Each row comes from the steps of one path. Every step used is in the known rows, and no mark comes twice. Write the path behind each row, first mark first.
Known rows
X/P: [ 2.78  0.99 -1.97  0.92 -0.15  1.95 -0.35  2.44  0.10 -0.24  0.54 -0.46
 -1.55 -1.44  0.49 -0.04 -0.80  0.31 -2.42 -2.78 -0.26  1.89  1.14 -0.89
  0.67]
E/D/A/S: [ 2.50 -1.46 -1.66  1.66 -0.19 -3.72 -1.91 -0.42  0.57  0.14  1.80  1.58
 -1.68 -0.14  0.70 -1.78  1.01  3.63 -0.29  2.20  0.33  0.24  0.34  1.43
  2.30]
D/A: [ 2.17 -1.38 -0.10  1.68  0.07 -1.94 -0.43 -0.56 -2.39 -0.42  1.58  0.57
 -1.89 -0.93 -0.17 -0.75 -0.29  2.59 -1.07  1.29 -0.33  2.93  1.07 -1.21
  1.72]
P/X/A/S: [ 0.64  4.96 -5.19  0.82 -0.75  3.23 -0.81  1.32  3.82  2.41 -1.15  4.20
 -1.78  0.47  3.51 -2.41  4.09  1.07 -0.69 -4.21 -0.13 -0.32  0.02  2.40
  1.93]
A/D/E: [ 1.01 -1.27 -1.60  0.17  0.35  6.56  3.60  3.15 -1.86 -0.84 -1.35 -2.28
  1.45  1.19 -1.38  4.60  0.71 -1.95 -3.46  0.55  0.13  1.87  2.33 -1.98
 -1.72]
C/U: [ 1.48 -2.46 -1.29  0.40  0.47 -1.68 -1.59  3.50  1.07  0.39  0.89 -0.67
 -0.33  1.82 -1.54  1.02  0.71  0.96 -0.36 -1.15 -0.44  0.68  0.47 -1.92
  1.28]
L/E/D: [ 2.57 -4.45 -0.80  0.47  0.43 -4.04 -0.36  1.69  2.83 -0.17  2.54 -4.21
 -1.10  2.09 -1.19  3.09  0.96 -0.99 -0.83  4.06 -0.14 -2.66 -0.53  1.86
 -1.81]
S/P/X/A/D: [ 1.52  5.90 -6.31  0.19 -0.56  6.44  1.46  4.57  2.18  0.41 -3.14 -2.90
 -1.12 -3.90  3.26 -2.74  3.91  0.22 -1.10 -3.65  0.38 -0.17 -0.43 -1.92
  0.41]
A/D: [ 1.04  1.15 -0.88  1.00  0.14  5.52  3.43  3.05 -1.50 -0.77 -0.66 -4.64
 -0.35 -0.79 -1.16  0.54 -0.85  0.71 -2.01 -0.89  0.13  1.58  1.72 -3.15
 -1.16]
L/E/D/A/S: [ 3.48 -2.82 -2.58  1.22  0.08 -5.83 -2.45 -0.81  1.43  0.47  2.65  0.19
 -2.28 -0.58  0.55 -0.68  2.39  2.00  0.16  3.01  0.43 -1.88 -1.09  3.21
  0.47]
E/C: [ 2.14 -3.28 -1.13  0.89  0.03  0.82 -0.01  2.71  0.51  0.47  2.00 -1.76
 -0.82  2.38 -1.32  2.96 -0.78  0.04 -1.33  0.52 -0.27 -0.95  0.55  1.26
 -0.21]
P/X: [ 1.40  0.55 -1.77  0.65 -0.15  0.14 -0.16  1.63  1.37  0.23 -0.49 -0.55
 -2.05  1.22  0.99  0.18  0.89  1.12 -1.28 -1.18 -0.38  0.65  0.60 -0.19
  0.92]
A/S: [ 2.06  1.64 -1.96  1.17 -0.19  2.28 -0.01  0.65  1.40  0.74  0.59  2.44
 -1.55  1.48  0.49 -0.87  0.37  1.51 -1.56 -3.28  0.24  0.89  1.85  0.37
  0.88]
P/X/A: [ 0.21  2.55 -3.45  0.68 -0.41  2.03 -0.02  1.88  2.65  1.52 -0.75  0.96
 -1.32  0.67  2.35 -0.43  2.99  0.20 -0.88 -1.55 -0.65  0.22 -0.07  0.92
  1.23]
L/E/C/U: [ 3.05 -6.35 -3.04 -0.19  0.63 -3.99 -3.00  4.51  2.19  1.36  2.78 -3.13
 -0.70  2.08 -2.33  4.01  2.02 -1.23  0.51  0.90 -0.29 -4.01 -2.27  2.29
 -0.94]
S/P/D: [ 3.07  2.85 -2.84  1.36 -0.40  3.63  0.71  1.55 -1.20 -1.84 -0.85 -2.91
 -2.07 -3.32  0.08 -0.98 -0.27 -0.55 -1.83 -3.61  0.08  2.29  1.72 -3.60
 -0.85]
S/P/X/A/D/E/C/L: [ 4.30 -1.03 -8.79 -1.24 -0.03  5.46  1.90  6.21  2.27  1.21 -2.53 -0.95
  2.90 -0.77  1.74  5.68  4.99 -4.23 -2.29 -0.17  1.26 -3.99 -2.24  4.39
 -0.58]
X/A: [ 0.38  1.28 -1.87  1.03 -0.13  3.03  0.86  1.61  1.49  1.10  0.77  0.73
 -0.34  1.23  0.66  0.48  1.30 -0.38 -1.35 -0.77 -0.60  1.20  1.13  0.08
  0.48]
P/X/A/D: [-0.52  4.39 -4.10  0.60 -0.41  6.59  2.61  3.64  1.09  0.92 -2.38 -3.02
 -0.61 -1.75  1.78 -0.87  2.78  0.38 -1.17 -2.09 -0.20  0.32 -0.18 -1.10
 -0.12]
L/E/D/A/S/P: [ 5.51 -1.22 -4.66  0.77 -0.08 -5.96 -3.59 -0.03  2.65 -0.04  1.91  0.26
 -2.99 -2.83  1.97 -2.44  3.38  1.83  0.20  1.39  1.03 -2.40 -1.44  2.40
  1.05]
X/A/S: [ 0.77  3.61 -3.63  1.13 -0.44  4.20  0.09  0.95  2.67  1.99  0.24  4.05
 -0.85  1.05  1.78 -1.50  2.36  0.66 -1.16 -3.40 -0.10  0.64  1.15  1.52
  1.27]
P/X/A/D/C/L: [ 1.35  0.52 -6.08 -0.73  0.26  6.41  2.93  4.88  0.53  1.30 -3.36 -0.89
  3.17  0.98  0.54  5.92  3.90 -3.96 -2.43  0.17  0.32 -0.79 -0.28  1.71
 -0.56]
A/S/P/D/E/C/U: [ 3.92 -1.44 -7.32 -0.04 -0.24  3.03 -3.21  4.53  0.81  0.20 -1.03  1.59
  0.40 -0.44 -0.54  2.84  3.52 -2.56 -1.24 -4.75  0.51 -1.46 -0.19  0.61
  0.11]
C/E/D: [ 3.81 -5.07 -0.75  0.09  0.58 -3.47  0.52  1.48  1.60  0.16  2.43 -3.77
  1.75  2.04 -1.12  4.59  0.05 -0.81 -1.08  3.81  0.18 -1.90 -0.35  3.31
 -1.07]

Which path is each row?
[ 4.29 -5.81 -0.72  0.73  0.54 -6.49 -0.73 -0.33 -1.12 -0.04  2.95 -2.62
  0.96 -0.51 -0.56  2.75  0.53  1.18 -0.32  5.59  0.18 -0.48 -1.02  3.17
  0.42] => C/E/D/A
[ 3.45  5.19 -4.59  1.50 -0.70  4.78 -0.12  0.90  0.02 -0.91 -1.25  0.35
 -2.50 -3.46  1.21 -2.92  0.68  0.46 -1.65 -6.48  0.62  1.62  1.80 -2.10
 -0.04] => A/S/P/D
[ 4.24  3.78 -5.57  1.04 -0.65 -1.79 -3.30 -0.01  1.15  0.38 -1.07  3.71
 -3.86 -3.79  4.17 -5.47  3.54  3.90 -0.31 -3.91  0.81  0.93 -0.34  0.27
  3.84] => D/A/S/P/X
[ 3.29 -4.67 -1.95  0.46  0.31 -1.27 -0.56  2.39  1.27  0.84  2.91 -3.17
 -1.45  1.93 -1.56  4.15  0.67 -1.62 -0.92  1.57 -0.17 -3.16 -0.91  2.98
 -2.02] => L/E/C
[ 1.83  1.13 -3.57  0.82 -0.26  6.17 -0.11  2.75 -3.19 -1.21 -1.84 -1.39
 -0.18 -1.89 -0.89  4.16  0.16 -3.72 -3.62 -3.05 -0.72  3.61  2.34 -2.77
 -1.16] => X/P/D/C
[ 2.28 -5.63 -1.73  0.10  0.25  1.89  0.04  2.80  0.08  0.39  1.23  0.62
  0.92  4.47 -1.50  7.18  0.79 -2.73 -2.77  1.90 -0.29 -0.72  1.08  2.43
 -0.66] => D/E/C
[ 6.43 -0.56 -6.21  0.05 -0.19 -6.27 -3.60  0.22  2.46  0.70  0.34  0.83
 -0.97 -3.37  3.70 -1.94  4.25  2.50  0.34  0.26  1.29 -2.52 -2.46  4.54
  2.54] => C/E/D/A/S/P/X
[ 2.13  4.05 -5.56  0.26 -0.57  1.92 -1.14  2.71  3.75  0.96 -1.51  1.01
 -1.93 -1.62  3.76 -2.22  4.00  0.03 -0.92 -3.22 -0.03 -0.14 -0.30  0.20
  1.85] => S/P/X/A
[ 1.05 -6.69 -2.20 -0.55  0.74 -3.12 -3.17  5.12  1.95  0.23  0.16 -1.48
  2.23  4.94 -2.42  6.15  2.30 -2.12 -0.87  3.61 -0.61 -0.79  0.61 -0.66
  0.99] => E/D/C/U
[ 3.22  4.68 -4.20  2.43 -0.86  2.77 -1.26 -0.69 -3.72 -0.71 -0.35  1.65
 -3.15 -6.86  1.42 -4.08  0.05  2.39 -1.56 -5.49  0.03  3.79  0.69 -1.28
  1.32] => X/P/D/A/S
[ 4.70 -3.44 -2.42  0.88  0.23 -5.15 -1.53 -1.01  0.22  0.76  2.56  0.63
  0.52 -0.67  0.62  0.75  1.50  2.16 -0.07  2.81  0.70 -1.14 -0.94  4.58
  1.16] => C/E/D/A/S
[ 5.65 -4.87 -3.48  0.72  0.49 -7.63 -1.31 -0.60  1.62  0.68  3.03  0.75
 -0.38 -0.15 -0.14  1.83  1.97  0.85  0.02  4.25  1.24 -3.65 -2.26  6.19
  0.25] => C/L/E/D/A/S
[ 1.19 -4.90 -1.06  0.07  0.41 -0.37 -0.68  2.94  1.11 -0.32  0.32 -1.49
  1.31  4.81 -1.54  6.33  0.92 -2.40 -2.31  4.33 -0.41  0.09  1.95  0.04
 -0.11] => E/D/C
[ 4.17 -0.77 -4.39  0.06  0.17  4.50  0.29  2.29 -3.69 -0.50 -1.03 -2.39
  2.04 -2.29 -0.95  6.72  0.77 -5.30 -3.42 -2.54 -0.38  2.17  0.97  0.40
 -2.36] => X/P/D/C/E
[ 4.34  0.67 -9.12 -1.57  0.38  4.17  1.21  5.35  2.65  1.05 -3.27 -2.40
  1.99 -1.67  1.86  5.25  6.46 -5.81 -1.89 -0.50  0.98 -3.42 -1.99  2.59
 -1.76] => S/P/X/A/D/C/L/E
[ 6.63 -1.82 -4.60  0.43  0.11 -5.34 -2.64 -0.09  1.35  0.26  1.80  0.50
 -0.04 -2.94  2.04 -0.91  2.58  1.98 -0.09  1.16  1.39 -1.63 -1.24  3.81
  1.84] => C/E/D/A/S/P
[ 3.54  2.09 -2.84  2.01 -0.45  0.65 -0.48 -0.25 -3.75 -2.09 -0.19 -1.64
 -2.88 -5.85  0.58 -2.81  0.12  1.55 -1.08 -1.89  0.04  3.66  1.04 -3.78
  0.69] => S/P/D/A
[ 4.45  0.14 -3.80  1.20 -0.34 -3.73 -2.99  0.38  1.76 -0.38  1.04  1.64
 -2.30 -2.38  2.15 -3.60  1.95  3.45 -0.25  0.51  1.00 -0.24 -0.03  0.74
  2.97] => E/D/A/S/P
[ 4.73 -4.23 -2.01  0.11  0.81 -2.86  1.34  1.17  1.41  0.31  2.20 -1.47
  0.14  1.56 -1.56  4.60  0.27 -2.26 -1.46  1.67  0.52 -2.39 -0.80  3.54
 -1.86] => C/L/E
[ 3.39 -4.53 -2.06 -0.56  0.83  1.15  0.35  1.83 -0.87  0.58  0.47 -0.43
  2.79  3.36 -1.35  7.97  1.44 -4.06 -2.62  1.47 -0.17  0.61  1.48  2.08
 -1.09] => D/C/E
[ 4.26  1.41 -5.43  0.86 -0.62 -4.78 -3.93  0.70  2.85  0.04 -0.40  1.80
 -3.22 -2.89  3.83 -4.53  3.66  4.18  0.19 -0.33  0.93 -1.14 -1.14  1.58
  3.68] => E/D/A/S/P/X
[ 4.52  2.49 -4.05  1.39 -0.38 -0.79 -2.35 -0.29  0.11 -0.10  0.40  3.73
 -3.01 -3.36  2.43 -4.60  1.84  3.38 -0.79 -3.25  0.84  1.82  0.90 -0.57
  3.15] => D/A/S/P
[ 3.59  2.73 -5.37  0.69 -0.47  5.95  0.05  1.00 -0.28 -1.02 -2.11  2.67
 -0.82 -1.45  1.07  1.01  2.25 -2.31 -3.04 -5.07  0.57  1.88  2.36 -0.93
 -0.53] => A/S/P/D/E
[ 1.55  3.59 -6.97 -0.61 -0.34  7.50  1.59  4.64  1.73  0.30 -3.84 -0.53
  0.62 -1.87  3.11  1.36  5.39 -2.60 -2.61 -2.19  0.35  0.16  0.19 -0.74
 -0.03] => S/P/X/A/D/E
[ 3.80  4.52 -5.68  0.37 -0.61  1.21 -2.03  1.79  3.64  0.64 -1.65  2.70
 -3.04 -1.23  3.66 -3.54  3.07  1.86 -1.04 -5.68  0.79 -0.48  0.41  0.35
  2.32] => A/S/P/X
[ 3.12 -5.18 -0.80  1.06  0.38 -6.93 -1.66 -0.12  0.09 -0.41  3.08 -3.01
 -1.88 -0.41 -0.66  1.29  1.33  1.20 -0.02  5.88 -0.11 -1.27 -1.19  1.63
 -0.25] => L/E/D/A
[ 5.28  1.39 -6.43 -0.13  0.02  4.70 -0.60  1.38 -1.04 -0.17 -1.86  0.67
  1.39 -1.70  0.49  3.92  2.97 -4.25 -2.48 -4.63  0.71  0.81  1.46  0.95
 -1.46] => A/S/P/D/C/E
[ 4.03  3.45 -8.18 -0.15 -0.26  6.82 -0.48  1.68  0.32  1.12 -2.14  2.12
  2.12 -2.16  1.87  3.42  5.07 -5.12 -2.18 -4.88  0.48  0.36  0.82  2.01
 -1.14] => X/A/S/P/D/C/E
[ 1.04 -4.28 -2.37 -0.40  0.71 -0.10 -2.44  4.48  0.28  0.51 -0.42  0.59
  1.51  4.03 -2.08  5.31  2.22 -2.27 -1.46  0.05 -0.68  1.20  1.47 -1.87
  1.09] => D/C/U
[ 2.33 -2.50 -6.67 -0.80  0.11  5.58  3.06  5.38  1.09  1.71 -1.75 -1.04
  3.53  1.48  0.24  7.52  3.89 -4.08 -2.38  1.60  0.66 -3.45 -1.91  5.24
 -1.24] => P/X/A/D/E/C/L
